Known rows, with every way that one mark hangs from another
j355(j27 j665 j825): 0.262	0.681	-1.042	1.709	-1.740	-0.670	-0.075	2.048	3.649	-2.000	4.126	2.082	3.580	2.345	-0.788	2.781	2.838	1.110	-0.379	-1.203	0.134
j355(j580 j839): 1.940	-1.157	0.150	1.260	-2.077	0.276	-2.603	0.258	-0.947	-2.313	0.185	-1.819	3.137	3.302	2.460	0.899	2.439	2.980	2.500	-2.159	0.184
j825(j839(j355(j27))): -0.116	0.559	-2.638	1.341	-4.311	0.511	-3.903	1.783	1.385	-3.471	3.747	0.883	1.311	2.090	-0.425	1.587	1.904	1.213	-1.591	-1.417	-1.234
j580(j27(j355(j665) j825)): -1.517	0.235	-1.139	0.320	0.051	-2.044	-2.964	-1.670	2.100	-0.323	0.790	0.242	3.106	2.039	-1.327	1.259	0.645	0.262	0.757	-1.850	-1.713
j355(j27(j825(j839)) j580 j665): 0.991	-0.187	-0.614	1.482	-1.782	-1.996	-1.486	0.170	5.003	-2.660	2.268	1.234	1.477	0.827	-2.077	2.005	1.513	2.038	0.141	-3.923	-2.680
j580(j27 j355(j665 j825 j839)): 0.499	-0.329	-1.644	2.258	-1.481	-2.545	-2.145	1.399	1.148	0.436	2.722	0.555	3.794	2.756	0.411	2.081	1.056	0.050	-1.323	-3.219	-0.653
j27(j355(j665 j825)): 0.476	-0.304	-0.558	1.797	-1.366	-0.611	-0.702	-0.316	2.295	-1.377	1.277	0.750	3.876	2.746	-0.944	1.839	2.079	1.006	-0.295	-1.019	-0.227
j872(j355(j27 j665 j825 j839)): 1.277	-0.465	-1.014	1.964	-1.280	0.162	-2.986	1.683	2.351	-1.642	6.106	0.583	4.594	1.137	-0.112	3.256	3.379	1.260	0.348	-1.087	1.611
j839(j355(j27 j580)): 0.291	0.600	-1.594	1.085	-2.899	1.229	-3.371	0.200	1.745	-4.065	2.437	-1.112	1.866	3.884	2.172	0.673	2.471	2.417	0.234	-1.280	-0.672
j27(j355 j825): -0.783	-0.106	-1.023	1.493	-0.654	-0.911	-1.007	-1.643	0.880	-2.624	-0.835	-0.455	3.447	2.511	-0.966	1.494	1.963	2.053	1.984	-0.361	-1.346
j872(j355(j27 j665 j839)): 2.733	0.012	-0.040	0.859	-1.394	-0.217	-5.007	1.874	0.489	-0.483	6.747	0.063	3.510	1.887	-0.156	2.970	3.241	1.320	0.514	-1.334	1.846
j27(j355(j665 j825(j839))): 0.653	-1.103	-1.014	1.985	-2.886	-1.233	-1.105	0.035	2.978	-1.417	1.022	1.747	3.158	1.530	-2.487	2.087	1.355	0.865	-1.478	-2.397	-1.423
j650(j355(j839)): 2.567	-1.218	0.234	1.817	-0.788	-1.486	-2.067	1.202	-2.133	-1.367	1.580	-1.072	4.848	3.440	0.162	3.077	1.971	0.856	2.421	-0.797	0.813
j825(j839(j355)): 0.426	-0.052	-1.998	1.543	-4.564	-1.098	-3.247	-0.023	-1.237	-2.641	2.585	0.187	1.359	2.060	-0.206	0.961	1.489	0.781	-1.519	-0.966	-1.033
j580(j27 j355(j839)): 0.764	-0.065	-1.516	1.658	-2.256	-2.186	-3.754	1.166	-1.577	-0.186	1.301	-0.650	3.130	4.074	1.220	1.632	1.218	1.010	-0.114	-2.452	-0.412
j872(j355(j665)): 2.891	0.313	0.367	1.280	-2.710	-3.541	-2.325	-0.967	-1.517	0.136	5.509	-0.175	3.475	2.276	-1.297	2.441	2.862	0.699	-0.534	-0.288	1.665
j355(j580): 1.721	-0.290	0.263	1.426	-2.992	-1.465	-0.860	-0.896	-0.582	-2.480	0.029	-1.259	2.908	3.832	1.200	1.056	2.351	2.786	1.417	-1.467	-0.253
j872(j355(j580 j825)): 0.946	-1.145	-0.947	2.789	-3.428	-2.266	0.196	-2.393	0.435	-3.197	1.031	-1.260	4.657	2.474	0.206	1.946	2.909	3.053	0.993	-0.404	0.585
j825(j839(j355(j27 j580 j665))): 1.524	0.123	-1.297	0.744	-3.656	-0.179	-4.371	0.898	3.352	-2.612	4.342	0.408	0.501	2.356	0.158	0.894	1.366	1.227	-2.024	-3.481	-1.739
j355(j665 j825): 0.882	0.100	-0.491	2.047	-1.981	-2.184	0.637	0.406	0.998	-1.243	3.115	1.241	3.816	2.186	-0.657	2.204	2.393	0.677	-0.546	-0.869	0.253
j839(j355(j580(j27(j825)) j665)): -1.231	0.261	-1.499	0.452	-0.893	-2.146	-3.357	-2.544	1.661	-1.454	2.151	-0.982	1.559	1.822	1.229	-0.148	0.439	0.308	-0.060	-2.299	-2.071
j839(j355(j580 j665)): 2.173	0.250	-0.213	0.631	-2.571	-1.039	-3.011	-1.042	0.143	-1.534	3.553	-1.287	1.308	3.420	1.755	0.060	1.786	0.853	-0.898	-1.758	-0.413
j872(j355(j27(j825) j839)): 0.178	-0.269	-1.501	1.861	-0.495	0.025	-3.435	0.367	0.925	-2.802	3.850	-0.580	4.284	0.834	-0.169	2.901	3.262	2.319	2.447	-0.529	0.629
j839(j355(j27 j580 j665 j825)): -0.005	0.194	-1.803	1.553	-2.119	0.699	-1.744	0.449	4.574	-3.516	3.907	0.091	2.323	2.727	1.451	0.967	2.259	1.368	-1.185	-2.027	-0.802
j825(j839): 1.217	-0.212	-0.880	1.710	-4.237	-2.339	-1.441	0.537	-0.934	-1.818	1.127	0.917	2.560	2.079	-1.442	2.113	1.778	1.554	-0.237	-1.464	-0.871

Rows
-1.781	0.730	-3.178	2.031	-2.713	1.403	-1.394	1.233	2.357	-4.486	3.224	0.655	3.281	2.630	1.010	1.738	2.819	1.475	-0.433	0.184	-0.146 : j839(j355(j27 j825))
2.035	-0.939	-0.172	2.200	-2.552	-3.084	-0.331	-2.229	1.386	-1.659	3.341	-0.618	4.325	2.068	-0.298	1.990	2.536	1.898	-0.261	-1.257	0.665 : j872(j355(j580 j665 j825))
1.924	-1.102	-0.477	2.192	-1.566	-1.345	-2.234	0.070	-0.120	-0.678	4.983	-0.111	4.742	1.148	0.016	2.644	3.004	1.004	0.217	-0.791	1.754 : j872(j355(j665 j825 j839))
0.364	-1.482	-1.229	2.744	-4.252	-1.909	0.713	-0.855	1.851	-3.686	-0.951	0.441	3.226	1.838	-0.573	1.691	1.619	2.785	0.091	-2.411	-1.526 : j355(j580 j825(j839))
2.012	0.245	-1.486	2.802	-1.166	-0.584	-1.498	3.405	3.583	-1.269	4.466	1.215	3.381	2.887	-0.043	3.044	2.510	1.042	-1.177	-2.977	-0.186 : j580(j355(j27 j665 j825 j839))
-1.186	-0.659	-2.357	0.684	-4.654	-1.470	-4.486	-1.569	0.002	-2.380	0.488	-0.881	1.428	2.542	1.056	-0.013	0.188	1.233	-1.036	-2.785	-2.282 : j825(j839(j355(j580(j27))))
1.007	0.412	-1.235	2.131	-2.177	-1.775	-1.183	0.488	2.787	-1.850	5.853	1.163	4.362	1.669	-1.592	3.352	3.275	1.236	-0.697	-0.443	1.204 : j872(j355(j27 j665 j825))
1.972	-0.575	-0.213	2.373	-0.742	-1.953	0.509	0.645	4.719	-2.644	2.386	0.477	4.644	3.289	-0.985	3.524	1.828	1.221	0.689	-2.451	-0.606 : j650(j355(j27 j580 j665 j825))
2.108	-0.310	0.016	1.795	-1.475	-1.645	-0.920	0.389	2.018	-3.187	1.043	-0.848	4.181	4.409	-0.083	3.099	2.011	2.240	1.913	-1.650	-0.484 : j650(j355(j27 j580))
0.780	0.018	-2.348	3.361	-1.885	0.146	-1.047	3.094	2.569	-2.985	2.209	0.610	3.900	3.476	0.546	2.937	2.723	2.197	-0.231	-2.132	-0.308 : j580(j355(j27 j825 j839))
0.037	-1.135	-0.528	0.436	-1.987	-0.237	-3.930	-0.016	-0.810	-1.451	-0.465	-1.845	3.333	3.387	2.841	0.671	1.395	2.323	2.464	-2.678	-0.432 : j355(j580(j27) j839)
2.002	-0.521	-0.159	2.421	-1.016	-3.655	1.248	0.183	1.023	-1.165	2.978	0.881	5.257	2.750	-2.147	3.674	1.709	-0.255	0.095	-0.867	0.332 : j650(j355(j665 j825))
1.218	-2.076	-0.835	2.641	-2.397	-0.456	-1.705	-1.295	-0.068	-2.887	1.327	-1.969	5.056	1.986	1.658	1.899	3.056	3.150	1.918	-1.003	0.979 : j872(j355(j580 j825 j839))
1.799	1.570	-1.197	2.382	-0.635	-3.362	-0.674	1.162	3.607	-1.337	4.249	1.340	2.081	2.779	-2.044	2.822	1.907	0.779	-1.223	-2.458	-1.504 : j580(j355(j27(j825) j665))
1.302	-1.870	-0.033	1.389	-0.827	1.372	-2.302	-0.320	2.988	-1.819	0.015	-1.138	3.920	2.733	1.549	1.005	1.895	2.162	1.434	-2.925	-0.506 : j27(j355(j580 j665 j825 j839))
-0.140	-0.839	-0.612	1.513	-0.911	-0.672	-0.974	-2.663	2.058	-3.244	-2.352	-1.635	3.225	2.927	0.092	0.838	1.776	3.008	2.490	-1.562	-1.905 : j27(j355(j580) j825)
1.648	-0.788	-0.548	2.175	0.291	-0.258	-1.327	2.951	3.290	-1.742	4.154	0.997	5.307	2.420	-0.734	4.026	2.128	0.245	1.076	-1.874	0.437 : j650(j355(j27 j665 j825 j839))
0.393	0.136	-1.717	1.347	-2.336	-2.432	-2.715	-0.747	1.066	-1.658	3.971	0.941	1.013	0.391	-1.751	0.980	0.956	-0.230	-1.767	-1.905	-1.997 : j27(j825(j839(j355(j665))))
1.176	-1.623	-0.549	1.959	-3.058	-1.119	-0.974	-1.081	4.121	-2.141	-0.480	0.461	2.889	2.012	-1.303	1.262	1.037	1.973	-0.786	-3.584	-2.104 : j27(j355(j580 j665 j825(j839)))
1.094	-1.228	-0.648	2.047	0.983	-0.320	-1.787	0.471	2.890	-3.735	0.362	-1.419	4.554	2.638	0.352	2.978	1.861	2.384	3.851	-2.339	-1.157 : j650(j355(j27(j825) j580 j839))
2.088	-0.155	0.078	1.570	0.652	-2.915	-0.273	-0.296	4.339	-2.337	2.386	-0.070	3.791	2.803	-1.604	3.137	1.360	1.200	1.666	-2.534	-1.469 : j650(j355(j27(j825) j580 j665))
3.654	-0.858	1.076	1.382	-0.185	-2.111	-2.619	1.468	-1.055	0.270	3.675	-0.434	4.293	3.117	-0.408	3.088	1.683	-0.295	1.345	-1.733	0.944 : j650(j355(j665 j839))
-2.985	0.021	-3.368	1.187	-2.780	-2.046	-3.366	-1.435	0.195	-2.414	1.155	0.263	1.825	0.591	-0.822	0.635	0.218	0.180	-0.697	-1.629	-2.622 : j580(j27(j825(j839(j355))))
1.122	-0.830	0.387	-0.064	-1.393	-0.964	-4.483	0.243	0.191	0.188	1.717	-1.157	2.795	2.794	2.343	0.666	1.204	1.117	1.329	-3.560	-0.497 : j355(j580(j27) j665 j839)
0.328	-0.228	-2.235	1.242	-4.246	0.596	-3.895	0.701	2.260	-4.121	2.256	-0.153	0.968	2.705	0.664	0.892	1.667	2.312	-0.844	-2.617	-1.775 : j825(j839(j355(j27 j580)))
-0.829	0.240	-2.055	1.948	-2.336	-1.390	-1.130	0.916	2.867	-3.464	1.606	1.736	2.296	0.672	-2.441	2.710	1.959	1.997	0.621	-1.856	-2.046 : j355(j27(j825(j839)))
0.864	-1.574	-1.356	3.230	-3.053	-3.461	1.220	0.092	0.674	-2.774	0.424	1.161	4.987	1.875	-3.000	3.853	1.308	0.810	0.003	-1.171	-0.922 : j650(j355(j825(j839)))
0.062	0.735	-1.489	0.866	-0.694	-0.079	-2.713	-0.575	3.977	-3.218	3.857	-0.414	1.350	1.788	0.855	0.633	1.887	1.296	0.069	-2.185	-1.755 : j839(j355(j27(j825) j580 j665))
-0.376	-0.228	-1.376	2.244	-2.396	0.189	0.498	0.669	3.741	-4.463	0.357	0.185	3.944	3.070	0.864	2.026	2.750	3.340	1.233	-1.578	-0.688 : j355(j27 j580 j825)
